Known rows, with every way that one mark hangs from another
[vusaz [fezofi nabip] [gegod kudad] zabo]: [ -6.1  33.4  24.1   6.4   1.0  21.3 -36.8 -34.8 -34.7  36.5 -13.4  13.9
 -21.7 -69.1  -9.7 -27.0 -12.9 -17.2  12.8  25.8 -13.2 -33.7 -29.0 -32.9
  25.1  28.8]
[vusaz fezofi gegod]: [ -4.2  20.7  10.3  -8.0  -7.3  19.7 -14.4 -30.5 -24.3  19.2 -23.8  17.4
 -25.2 -37.2 -14.9  -6.6 -14.8  11.2   8.8  -7.6   9.7 -20.9  -3.0 -23.9
   5.6  15.2]
[nabip [gegod vusaz] [kudad [zabo fezofi]] zimu]: [ -7.7  51.7 -25.8  32.4   5.0  47.4  -2.2  38.4  -6.6 -10.1  32.4  21.2
 -11.9   2.2   4.0   2.5 -18.6  20.0 -43.7 -26.7 -40.1 -14.6 -17.8 -21.1
  -0.1   0.6]
[gegod kudad vusaz zabo]: [-23.6  46.3 -21.7   6.8  13.1   1.6  38.4  31.9  26.4  11.5   3.1  16.3
 -22.8 -29.9  18.2 -26.2   8.3   2.5  22.7  17.0 -26.5  -5.9 -18.2 -39.6
   9.1  19.4]
[zabo fezofi]: [ -5.7  25.0 -11.8  -3.6   6.5   8.5 -22.2 -21.8  -2.5  -7.6   0.1  -7.5
 -14.9  -6.0  -4.4 -10.9   1.7  13.1  11.6 -11.2   2.0 -18.2  20.0 -17.3
  -1.6  21.1]
[kudad zabo]: [  8.4  31.2 -21.4  25.7 -13.5  -1.3  -5.4  -2.0   3.9  -6.4  26.3 -14.6
 -20.7   4.8  25.3  -4.6   1.4  -5.3  -2.3  22.7  -3.4  -7.7  -0.8   2.7
  -7.0  16.4]
[gegod kudad vusaz [zabo fezofi]]: [-34.4  55.7 -22.2   2.9  21.3   6.8  25.2  20.6  29.8   1.4  -0.5  14.6
 -25.9 -20.3  10.0 -23.7   7.5  12.4  25.2  -0.6 -25.6 -18.3  -1.4 -52.4
   8.6  18.7]
[fezofi [nabip gegod [kudad zabo] zimu]]: [ 14.6  39.8   3.0  23.5  -5.2  32.4 -16.0  13.9 -20.3   1.3  31.7  -0.5
   4.5  -2.1  23.4  -6.0  -8.3  -5.9 -39.3   7.5 -39.2 -20.6 -47.2  -8.0
  20.8  11.2]
[nabip gegod kudad]: [  8.6  21.7  -7.8  14.2 -16.7  37.5  -3.8  27.3 -28.7   9.7  18.1   5.2
 -34.2 -11.7  -3.2 -16.4 -14.8  13.5  -9.1  -3.3  -3.0  14.2 -15.2   5.0
   5.9  19.9]
[kudad [zabo [fezofi [nabip gegod zimu]]]]: [  4.6  36.9 -13.4  21.1   6.6  18.0 -25.4 -12.6  -5.5 -12.4  27.0  -7.4
  -6.4  13.9  26.5  -3.5  -5.6   5.9 -22.9  -3.5 -27.0 -35.7  -8.1 -13.7
   3.1  19.4]
[fezofi [nabip [gegod vusaz] [kudad zabo] zimu]]: [  7.2  48.5  -4.9  26.0   1.1  40.6   2.8  23.0 -16.6   2.7  36.5   8.6
  10.7 -13.0  24.5  -9.6 -14.0  -6.5 -42.9  -2.2 -43.5 -17.6 -42.2 -27.1
  16.8   9.7]
[zabo [fezofi [nabip gegod]]]: [  0.5  23.0  -1.3  -4.6  13.0  25.8 -20.9 -24.1 -24.7   0.6   9.0  -5.5
  -8.2  -7.1   7.3 -20.5 -10.4  13.2  -3.5 -16.1  -9.8 -28.0   3.5 -25.9
   7.8  31.6]
[fezofi [nabip [kudad zabo] zimu]]: [  9.3  50.8   7.2  20.7  -9.6  17.0 -18.4   2.1  -1.4  -4.7  26.1 -11.6
  19.4  -6.4  22.7  -1.0   7.4 -21.7 -29.1  19.1 -33.4 -23.1 -42.0 -16.2
  26.3   1.9]
[kudad [zabo [fezofi nabip]]]: [ -0.2  44.7 -11.5  20.3  -3.9   9.9 -20.7 -23.1   3.0 -12.8  25.9 -22.3
  -8.3  11.5  26.3  -5.9   2.4  -3.2  -5.0   7.8  -8.8 -28.0   6.9 -21.5
   2.7  17.6]
[gegod vusaz]: [ -3.9  30.9 -20.8   7.1   8.3  14.8  24.8   7.0  -2.2   8.6  11.4   8.0
  -2.0 -31.6   8.4 -19.0  -7.7  -0.8   0.8  -2.9  -6.6   0.5   6.1 -30.2
  -8.0  18.0]
[gegod kudad [vusaz [fezofi nabip]] zabo]: [-23.8  50.7   2.5  -1.2  22.5  12.6  31.9   6.9   8.9  15.6  -8.9  11.5
 -11.1 -48.1  19.5 -21.9   5.5  -9.0  24.0  17.1 -31.4 -24.0 -19.2 -65.0
  23.5  17.2]
[zabo [fezofi [nabip [gegod vusaz] kudad]]]: [ -9.2  43.5  -1.3   3.9   6.8  45.1  -6.9  -5.1 -21.1   0.7  17.4  -0.7
  -4.3 -14.6   2.1 -19.1 -12.9  10.6  -8.9 -24.5 -11.4 -16.5   1.9 -43.4
  11.8  21.6]
[vusaz fezofi [gegod zabo]]: [-11.8  23.3   8.9   0.4  -7.7  23.1  -4.4 -16.6  -5.9  14.5 -28.7  24.7
 -36.9 -27.8 -19.4   3.0  -6.8   9.9  15.9 -16.5  -0.2 -32.9 -11.5 -36.9
   4.1   8.9]

Rows
[  1.4  44.9 -10.9  18.3   4.5   6.8 -27.0 -20.0   6.1 -16.0  23.3 -15.1
   2.6  11.6  25.9  -0.1   4.6  -3.8 -15.8   5.0 -23.7 -38.1  -5.8 -19.1
   5.7  13.3] -> [kudad [zabo [fezofi [nabip zimu]]]]
[ -5.8  44.8   7.5   0.7  -2.9  25.6 -24.6 -21.9  -8.2  -4.8   9.4 -16.9
   0.9  -9.4   0.7 -14.2   3.7  -0.9   2.6  -7.2  -3.5 -21.4   2.9 -34.2
  20.2  15.3] -> [zabo [fezofi [nabip kudad]]]
[-15.1  36.9   2.0   3.9   0.1  21.5 -15.9 -11.0  11.5   4.0 -10.6  25.7
 -15.2  -5.1 -10.5  -4.2  -1.2  10.6  -4.6 -27.7 -22.1 -48.3 -30.1 -38.0
   7.7  10.3] -> [vusaz [gegod [zabo [fezofi [nabip zimu]]]]]
[  2.3  40.5 -16.0  27.6  -3.7  36.9 -27.0  26.4 -10.6 -13.8  27.3  10.6
 -21.4  14.6   3.0   6.3 -11.9  18.7 -40.1 -14.2 -35.3 -17.1 -23.9   3.1
   5.8   5.0] -> [nabip gegod [kudad [zabo fezofi]] zimu]
[-19.6  44.9 -22.4  13.4  20.9  10.7  -1.8   4.7  -1.2  14.9  11.0   8.8
 -17.0 -51.3   2.2 -35.0  -3.8  -4.1  15.4  19.0 -19.4  -8.3   4.6 -33.7
   4.4  29.3] -> [gegod kudad [vusaz [zabo fezofi]]]
[ -8.2  24.6 -26.1  12.7  22.0  27.0   0.2  17.6 -25.1  19.7  18.3  20.3
 -33.2 -40.1   4.0 -39.3 -21.8  14.2   0.8   2.2 -23.0  -2.4  -4.0 -17.0
  -2.8  39.6] -> [nabip [gegod kudad [vusaz [zabo fezofi]]]]
[-12.7  43.3   3.0  12.7   5.6  21.2 -13.2   1.8  18.9 -10.9  -1.6   1.4
  -4.3  -0.4  -4.1   5.6  16.0  -0.7   0.0 -17.0 -30.5 -39.9 -21.7 -40.8
  15.4   2.5] -> [gegod [zabo [fezofi [nabip kudad zimu]]]]
[ -4.4  42.2  29.6  -4.4 -17.2  37.1 -17.2 -29.4 -30.4  21.9 -13.3   8.4
 -10.6 -41.7 -10.6  -9.6 -11.8  -3.1   1.1  -4.2   4.0 -25.2 -19.2 -41.9
  26.5   9.5] -> [vusaz [fezofi [nabip kudad]] gegod]
[  2.7  27.5 -21.5   5.9  20.8   3.9 -23.1  16.2 -11.4  -2.6  17.8  14.2
 -21.6   2.3  22.7 -16.2 -10.7  23.7 -24.1  13.3 -46.4 -21.9 -30.6  13.3
   8.6  26.9] -> [nabip [gegod [kudad [zabo fezofi]]] zimu]
[  0.3  28.1  -7.5  29.2  13.4  56.3  -8.5  30.8 -34.1  11.8   8.1  32.9
  -9.0 -50.1 -22.5   1.0 -23.6   3.7 -35.4 -19.9 -41.7 -11.6 -27.3 -23.7
   3.4   2.6] -> [nabip [gegod [vusaz fezofi zabo]] kudad zimu]
[ -4.8  48.5  24.4   7.0 -23.6  35.5 -16.9 -27.3 -24.2  15.4  -2.7   4.3
 -14.2 -28.7  -0.5  -4.5 -12.5  -5.9  -4.8   1.1   1.9 -27.4 -19.5 -38.9
  23.2   6.5] -> [vusaz [fezofi [nabip [kudad zabo]]] gegod]
[ 10.3  12.2 -13.1  -7.4  23.5   0.0 -14.0  21.9 -21.5  11.8   7.3  20.3
 -15.0 -18.6  15.2 -23.3 -10.3  19.1 -22.2  16.8 -43.9 -10.9 -42.8  19.5
  12.7  31.4] -> [nabip [gegod kudad] zimu]
[-10.5  46.4 -10.5  28.1  13.9  38.9 -10.0   1.5  -6.2   4.3  16.9  11.0
  11.5 -44.3 -12.0 -10.5  -6.2 -15.6 -13.9 -15.1 -28.5 -22.0  -7.0 -50.1
   2.5   6.9] -> [gegod [vusaz [zabo [fezofi [nabip kudad zimu]]]]]
[ -4.9  23.8 -10.4  22.0  15.7  29.9   3.8  -8.7 -20.9  16.5  -1.3   9.8
  -7.8 -66.6 -13.9 -10.3 -11.9 -14.6   7.0  -2.0 -10.1 -12.3  13.6 -43.9
  -9.7  14.6] -> [gegod [vusaz fezofi zabo]]
[ 10.7  12.9  15.5  12.8  26.5  23.9 -39.5 -19.8 -45.5  21.2  -6.3   8.8
  -3.9 -63.3  -5.1 -13.8 -11.2 -16.1 -10.4  20.5 -41.9 -36.2 -32.9 -20.1
  18.4  26.9] -> [vusaz [fezofi [nabip [gegod kudad] zimu]] zabo]
[-19.8  46.9   5.6  10.0 -18.0  32.7  -9.5  -5.9   9.6   6.1  -4.0  17.4
 -28.1  -4.3 -13.3  -7.2  -0.6  10.2   6.0 -26.3  -3.7 -32.4 -21.2 -41.7
  13.2   9.3] -> [vusaz [gegod [zabo [fezofi [nabip kudad]]]]]
[  8.6  36.6   2.4  25.5   8.4  47.6  -6.7  19.0 -28.2  14.3  24.9  16.8
  13.7 -39.4   1.8 -15.2 -15.5 -12.3 -36.8  -7.9 -44.8 -17.6 -43.7 -29.9
  16.5  14.0] -> [fezofi [nabip [gegod [vusaz zabo]] kudad zimu]]
[  1.5  23.5  -2.8  16.9  22.9  20.0 -45.5 -13.9 -23.8   9.6  10.4   3.6
  -9.4 -35.1  -4.8 -21.4  -6.7  -5.5  -8.6   7.3 -35.7 -34.1 -20.1 -14.9
   9.3  31.8] -> [vusaz [zabo [fezofi [nabip [gegod kudad] zimu]]]]
[ -6.4  54.7 -12.0  26.5 -24.8  22.9 -17.3   6.1   5.9 -13.2  25.0 -16.7
 -24.6   9.6   5.7   0.5   4.1   1.8  -1.2   5.5   1.6  -3.6   6.5 -11.3
   6.1   4.3] -> [nabip [kudad [zabo fezofi]]]
[ 11.1  22.8  -4.6   3.2  24.3  27.2   3.5   4.0 -26.1  11.4  16.9  16.7
  19.8 -28.0  18.9 -20.0 -16.7  -1.1 -33.5  -9.3 -43.0 -26.0 -37.7 -27.3
   9.6  23.7] -> [fezofi [nabip [gegod vusaz] zimu]]
[ -3.7  33.1  23.9   5.9  11.0  17.8 -45.1 -31.0 -31.2  32.5 -15.5  22.1
  -6.8 -69.0 -12.0 -19.3 -12.1 -16.1  -3.6  22.7 -32.1 -44.5 -44.9 -30.8
  29.2  22.5] -> [vusaz [fezofi [nabip zimu]] [gegod kudad] zabo]
[-18.2  32.7  -7.4   6.0  -8.9  19.9  -8.5  -6.6  12.0   5.2 -10.4  23.7
 -37.3  -2.7 -16.3  -7.2  -3.1  19.8  11.8 -28.0  -1.4 -32.5  -9.7 -31.7
  -2.0  14.5] -> [vusaz [gegod [zabo fezofi]]]
[ -4.2  13.6 -14.6  11.2  33.7  34.1  16.7  26.2 -11.5   4.5  -7.2  39.7
 -10.6 -27.8  -4.8   4.4 -15.4  18.0 -22.5 -31.5 -50.2 -32.2 -27.4 -33.5
  -5.6   8.0] -> [nabip [gegod [vusaz fezofi] zabo] zimu]
[ -8.8  26.3   8.2   8.5  -1.1  15.7 -34.8 -25.1 -28.7  33.5 -18.8  20.9
 -38.5 -65.2 -20.9 -21.0 -14.1  -6.3  17.9  22.7  -4.6 -21.7 -17.4 -19.4
  11.6  26.1] -> [vusaz fezofi [gegod kudad] zabo]
[ -7.0  52.0   0.3  15.9   0.7  34.5  18.4  -5.8 -13.9   6.4  12.2  -3.6
   5.1 -39.4  15.1  -6.9  -8.7 -13.9  -4.5   1.3 -10.5 -11.7   2.4 -56.3
  11.1   5.1] -> [gegod [vusaz [fezofi [nabip [kudad zabo]]]]]
[-22.7  48.0   3.1  -7.3   4.9   7.2 -16.0  -4.4  15.0  10.1  -8.6  25.2
 -21.0 -11.2   2.2 -18.2   3.4  13.6   4.9  -2.9 -29.4 -42.3 -40.2 -31.9
  24.3  18.8] -> [vusaz [gegod kudad [zabo [fezofi [nabip zimu]]]]]
[  9.7  16.1   2.3   9.3   5.4  23.8   3.7   1.5 -17.7   9.6  12.4   2.5
 -13.2 -11.7  16.9 -19.4  -6.2  -0.9  -5.6  -2.0 -22.9 -22.4 -31.2 -22.1
   8.7  30.9] -> [fezofi [nabip [gegod zabo]]]
[-11.7  59.1  -4.6   4.6  21.9   5.2  11.6  -2.0  -3.7   8.2  12.2   0.8
   6.3 -41.3  40.4 -19.3  -2.5 -10.6  -5.5  33.7 -37.2 -22.3 -19.2 -43.2
  24.6  14.5] -> [gegod [kudad zabo] [vusaz [fezofi [nabip zimu]]]]
[ -1.3  18.0 -14.2   9.5  38.1  23.1  -7.4  18.8 -32.3  19.7   1.5  34.6
 -11.3 -57.8  -0.5 -19.4 -21.8   8.3 -20.9   6.1 -53.7 -19.0 -30.1 -15.7
   6.3  25.4] -> [nabip [gegod kudad [vusaz fezofi zabo]] zimu]
[ -1.3  29.9   0.6  20.3  25.9  31.8  -3.9 -15.0 -24.0  15.4  -0.6  11.9
  17.9 -68.5  -6.5  -7.2  -9.9 -23.3 -10.4  -1.6 -32.3 -29.4  -9.0 -53.2
   3.2  10.9] -> [gegod [vusaz [fezofi [nabip zimu]] zabo]]
